What can hang from each mark
bube: vevum vosado
zumon: vosado
vevum: bube rizosik sebob zumon
sebob: vosado
lekam: sebob
rizosik: vevum vosado
vosado: bube rizosik sebob

Each row was made from one small tree. The marks that hang from a mark follow it in brackets, in alphabetical order. Every link used is in the known rows. Write each row's tree.
Known rows
zumon{vosado{bube}}: 0.40; 3.25; 0.39; 1.58; 2.49; -1.10; -2.92; -1.64; 2.11; 0.80; 1.14; 1.21; 3.67; 0.21; 1.43; 3.07; 1.50; 2.22; 3.33; -1.69; -1.74; 0.18
vevum{bube sebob{vosado} zumon}: 0.29; 0.84; 0.92; -0.34; 2.15; -2.65; -1.63; 1.43; 0.71; 2.09; -0.01; 1.40; 0.13; -2.20; -0.18; 1.22; 0.47; 3.41; 2.50; -0.29; -2.04; -0.29
sebob{vosado{bube rizosik}}: 0.98; 5.53; 0.56; 1.05; 2.15; 2.00; -1.67; -2.00; 0.52; 1.86; 1.45; 0.40; 2.00; -1.12; 2.19; 2.11; 0.70; 2.19; 3.37; -0.62; -1.23; 1.56
bube{vevum{rizosik zumon}}: 0.50; 2.67; 0.61; 0.65; 3.75; 1.52; -4.03; 2.47; 1.70; 1.95; 2.90; 2.78; 1.43; 1.38; 3.65; 2.00; -1.21; 2.76; 3.20; -1.54; -1.74; 1.88
rizosik{vevum}: -0.20; 1.94; 0.84; 0.77; 1.70; 0.60; -1.08; -0.89; -0.75; 2.31; 0.48; 1.17; -0.22; 0.19; 0.87; 3.04; -1.25; 1.97; 1.73; 0.21; -1.98; 1.61
lekam{sebob{vosado{bube{vevum{rizosik zumon}}}}}: 0.13; 3.57; 0.67; 1.56; 4.38; 2.93; -4.71; -0.26; 2.65; 1.33; 2.42; 3.89; 0.77; 1.03; 3.39; 1.37; 0.08; 2.54; 3.91; -3.27; -2.71; 2.21
lekam{sebob{vosado}}: 0.92; 0.17; 0.65; -0.61; 0.61; -0.11; 0.69; -2.11; -1.97; 0.10; -0.07; 1.62; -2.95; -1.88; 0.32; 1.49; -0.31; 1.11; 0.56; 0.94; 0.19; 0.93
vosado{bube{vevum} sebob}: 0.67; 4.09; 0.75; 1.66; 3.03; -0.75; -0.05; 0.32; 0.85; 1.96; 0.50; 0.34; 2.17; 1.78; 1.02; 0.64; 0.75; 1.12; 2.88; -0.20; -2.71; -3.05
lekam{sebob{vosado{bube{vevum}}}}: 0.04; 2.85; 1.05; 2.00; 3.02; 2.07; -1.81; -2.47; 1.05; 0.38; 0.78; 3.00; -0.84; -0.01; 2.24; 0.90; 1.21; 1.24; 2.64; -1.73; -1.98; -0.44
rizosik{vosado}: 1.35; 2.29; 0.40; -0.41; 1.79; 0.01; -1.20; -0.80; -0.49; 2.37; 0.74; 0.65; -0.66; 0.67; 0.52; 3.10; -1.40; 2.36; 1.47; -0.33; -2.09; 2.32
rizosik{vevum{bube{vosado} sebob}}: 0.54; 4.07; 1.06; 2.15; 3.50; 1.12; -2.08; 0.01; 1.43; 4.34; -0.23; 1.03; 1.94; 1.98; 1.26; 1.50; -0.58; 2.13; 3.91; -1.27; -4.27; -0.17
vosado{sebob}: 1.53; 1.53; 0.30; -0.90; 0.55; -2.86; 2.40; 0.81; -2.22; 1.59; -0.40; -1.17; 0.11; -0.17; -0.95; 1.42; -0.77; 0.90; 0.73; 2.45; -0.47; -1.89
sebob{vosado{bube rizosik{vevum{zumon}}}}: -0.51; 4.70; 0.71; 1.52; 3.61; 2.26; -5.14; -0.37; 2.39; 3.09; 2.64; 2.05; 2.33; -0.56; 2.34; 3.28; -0.35; 3.68; 4.22; -2.97; -3.30; 4.70
bube{vevum{sebob zumon} vosado}: 1.29; 0.90; 1.13; 0.59; 3.72; -0.74; -3.06; 4.48; 2.56; 1.80; 1.80; 2.18; 0.67; 0.22; 2.14; 0.25; -0.69; 2.34; 2.69; -1.55; -1.62; -0.34
lekam{sebob{vosado{bube rizosik}}}: 1.19; 4.59; 0.36; 1.39; 2.25; 2.44; -0.60; -3.09; -0.08; 1.54; 0.31; 0.95; 0.70; -0.03; 1.05; 1.92; 0.21; 1.14; 2.64; -0.72; -1.59; 1.66
rizosik{vevum vosado}: 0.32; 3.20; 0.78; 0.27; 2.39; 1.53; -2.55; -0.96; -0.17; 3.92; 1.27; 1.33; -0.43; 1.47; 1.03; 4.00; -2.30; 2.92; 2.27; -1.25; -3.47; 4.16
lekam{sebob{vosado{bube}}}: 0.50; 1.91; 0.61; 1.11; 1.74; 0.38; -0.42; -3.33; -0.43; 0.34; -0.47; 1.64; -1.04; -0.99; 0.15; 1.55; 0.88; 1.03; 1.74; -0.54; -1.74; 0.17
vevum{rizosik sebob zumon}: 1.45; 1.99; 0.09; -0.69; 2.18; -1.68; -0.64; 3.71; -0.48; 3.18; 0.30; 0.13; 1.63; 0.00; -0.01; 2.16; -2.36; 2.49; 2.31; 1.04; -1.18; 0.68
vevum{bube{vosado} rizosik sebob zumon}: 1.74; 3.95; 0.41; 1.15; 4.15; 0.39; -3.76; 2.67; 2.35; 3.86; 1.07; 1.29; 3.26; 2.17; 1.81; 1.15; -0.90; 2.82; 4.50; -1.73; -3.71; 0.61
vosado{bube{vevum} rizosik sebob}: 1.26; 6.74; 0.54; 2.09; 3.50; 1.27; -0.28; 0.45; 1.18; 3.07; 1.43; -0.47; 3.91; 2.73; 2.03; 1.06; 0.06; 1.24; 3.83; -0.44; -2.53; -1.72
bube{vevum vosado}: 1.23; 2.58; 1.24; 1.25; 3.22; 2.03; -3.02; 0.59; 1.79; 0.65; 2.46; 2.45; 0.21; 0.97; 4.10; 0.57; 0.15; 1.55; 2.71; -1.53; -1.17; -0.02

Write each row's tree
0.54; 1.89; 0.30; -1.01; 2.71; -1.57; -2.85; 2.32; 0.24; 4.33; 1.69; 0.68; 0.08; 1.54; -0.65; 3.64; -2.88; 3.51; 2.03; -1.42; -4.03; 3.67 => rizosik{vevum{zumon} vosado{sebob}}
0.96; 3.02; 0.46; 0.02; 3.71; -0.50; -4.13; 4.67; 2.79; 2.73; 3.16; 1.85; 4.05; 0.74; 3.07; 2.34; -1.16; 3.71; 4.23; -1.66; -0.61; 1.06 => bube{vevum{rizosik sebob zumon{vosado}}}
-1.00; 2.28; 0.60; 1.95; 3.88; -0.82; -6.53; 0.03; 3.93; 2.17; 2.28; 2.90; 4.00; 0.70; 1.55; 4.19; 0.54; 3.67; 4.14; -4.05; -3.74; 3.49 => rizosik{vevum{zumon{vosado{bube}}}}
0.70; 1.90; 0.07; 0.35; 2.85; -4.32; -3.13; 1.89; 2.55; 1.26; 1.45; 0.56; 4.31; 0.27; -0.20; 2.62; 1.00; 2.71; 3.20; -1.77; -2.29; -0.12 => vevum{zumon{vosado{bube sebob}}}
1.53; 5.03; -0.04; 0.53; 4.03; -0.15; -3.30; 2.42; 1.89; 4.98; 0.79; 0.31; 3.23; 2.32; -0.02; 3.11; -2.17; 3.39; 4.10; -1.72; -4.59; 2.35 => vevum{rizosik{vosado{bube}} sebob zumon}
0.99; 4.94; 0.87; 1.66; 4.01; 0.59; -1.61; 0.83; 1.95; 3.98; 0.33; 0.81; 1.76; 2.19; 0.96; 1.83; -0.65; 2.43; 3.56; -1.54; -4.00; -0.82 => rizosik{vosado{bube{vevum{sebob}}}}
1.78; 6.24; -0.11; 1.08; 2.46; -0.89; -1.18; 0.14; 1.53; 2.78; 1.70; -1.29; 6.03; 1.60; 1.07; 2.72; 0.43; 1.82; 4.06; -0.62; -1.57; -0.17 => zumon{vosado{bube rizosik sebob}}
1.70; 5.84; 0.02; 1.21; 2.22; -0.33; 1.09; -0.10; -0.28; 3.10; 0.06; -1.74; 3.81; 1.82; -0.06; 1.78; -0.33; 0.96; 2.94; 0.81; -2.30; -1.09 => vosado{bube rizosik sebob}
0.14; 4.56; 0.39; 1.35; 3.61; 0.17; -2.60; 1.04; 1.11; 4.88; 1.14; 0.50; 3.50; 2.88; 0.64; 2.63; -1.34; 2.87; 3.79; -1.34; -4.48; 2.06 => vosado{rizosik{vevum{bube zumon}} sebob}
1.05; 2.26; 0.14; -0.02; 2.59; -0.73; -4.31; 1.72; 2.22; 1.54; 3.05; 1.32; 3.74; -0.25; 2.13; 3.59; -0.48; 3.34; 3.08; -1.83; -0.29; 3.80 => vevum{zumon{vosado{rizosik}}}
1.44; 5.65; 0.57; 0.41; 3.61; 3.83; -3.38; 0.29; 1.02; 3.53; 3.06; 1.80; 0.96; 2.88; 4.11; 2.70; -2.06; 2.89; 3.59; -1.63; -2.47; 2.80 => bube{vevum{rizosik{vosado}}}
0.56; 5.37; 0.73; 1.74; 3.59; 4.22; -2.56; -2.05; 1.25; 1.55; 1.68; 2.83; 0.64; 1.27; 3.73; 1.23; 0.24; 1.63; 3.93; -1.85; -2.15; 0.71 => lekam{sebob{vosado{bube{vevum{rizosik}}}}}
1.98; 3.11; -0.05; -1.16; 2.84; -0.72; -2.24; 3.70; 0.33; 4.66; 1.14; 0.17; 1.28; 1.27; -0.02; 3.07; -3.38; 3.47; 2.79; -0.41; -2.70; 3.11 => vevum{rizosik{vosado} sebob zumon}
0.51; 3.59; 0.70; 0.42; 1.61; 3.64; -0.87; -2.13; -1.22; 2.65; 1.22; 1.39; -0.89; -0.33; 1.72; 2.83; -1.88; 1.75; 2.17; -0.32; -1.00; 4.08 => lekam{sebob{vosado{rizosik{vevum}}}}
1.54; 4.88; -0.11; -0.20; 3.76; -0.29; -3.58; 1.49; 1.20; 4.79; 1.69; 0.46; 2.68; 3.69; 0.65; 2.68; -1.82; 3.56; 3.93; -1.77; -4.92; 2.34 => vevum{bube rizosik{vosado{sebob}} zumon}
1.33; 4.40; -0.37; 0.32; 3.35; -2.15; -3.88; 2.24; 2.67; 2.54; 2.49; 0.36; 5.78; 1.59; 1.14; 3.03; -0.05; 3.05; 4.40; -1.96; -2.47; 1.03 => vevum{rizosik zumon{vosado{bube sebob}}}
-0.23; 6.00; 0.97; 1.54; 2.70; 3.75; -3.10; -2.59; 0.60; 3.72; 1.89; 1.44; 1.62; 0.19; 3.18; 2.82; -0.15; 3.18; 4.15; -1.36; -2.90; 3.20 => sebob{vosado{rizosik{vevum{bube}}}}
1.12; 3.98; 0.01; 0.51; 3.23; -1.96; -3.46; 1.66; 2.51; 2.98; 2.24; 0.31; 5.51; 1.91; 1.18; 2.58; 0.33; 3.32; 4.21; -1.82; -2.12; 1.24 => vevum{bube zumon{vosado{rizosik sebob}}}
-0.17; 0.27; 0.70; -0.03; 2.33; -2.24; -1.20; 3.05; -0.11; 3.53; -0.24; 0.89; 0.35; -0.54; -0.99; 2.76; -2.20; 2.82; 1.72; 0.14; -2.36; 1.30 => rizosik{vevum{sebob zumon}}
0.85; 3.36; 0.60; 0.17; 2.67; -0.47; -1.78; 1.63; 0.89; 3.22; 0.80; 0.50; 1.86; -1.31; 0.76; 1.49; -0.24; 3.47; 3.45; -0.35; -1.78; 1.20 => vevum{bube sebob{vosado{rizosik}} zumon}
-1.28; 1.51; 0.95; 1.98; 3.68; -0.07; -4.42; -0.55; 1.84; 3.00; 0.65; 2.90; 1.20; 1.49; 1.02; 2.97; -0.18; 3.13; 2.99; -2.43; -4.63; 2.44 => rizosik{vevum{bube zumon}}
0.04; 3.99; 0.86; 2.51; 3.82; 0.62; -4.37; -0.93; 3.67; 0.76; 2.41; 2.51; 3.86; 1.09; 3.42; 2.28; 1.91; 2.52; 4.17; -2.89; -2.01; -0.41 => zumon{vosado{bube{vevum}}}
2.06; 6.63; -0.08; 0.00; 2.96; 0.97; -1.28; -0.38; -0.17; 5.02; 0.89; -0.59; 2.67; 3.96; 1.07; 2.54; -1.68; 2.59; 3.86; -0.35; -4.30; 0.95 => vevum{bube rizosik{vosado{sebob}}}
-0.50; 1.87; 1.05; 2.39; 4.40; -0.11; -4.34; 0.79; 3.22; 1.12; 1.47; 3.12; 1.74; 1.18; 2.10; 1.63; 0.95; 2.49; 3.09; -2.75; -3.43; 0.19 => vosado{bube{vevum{zumon}}}
0.58; 1.52; 0.29; 0.82; 3.09; -3.90; -2.97; 2.35; 2.90; 1.84; 0.53; 0.91; 4.21; -0.47; -0.45; 2.76; 0.63; 3.13; 3.40; -1.73; -2.15; -0.05 => vevum{sebob zumon{vosado{bube}}}
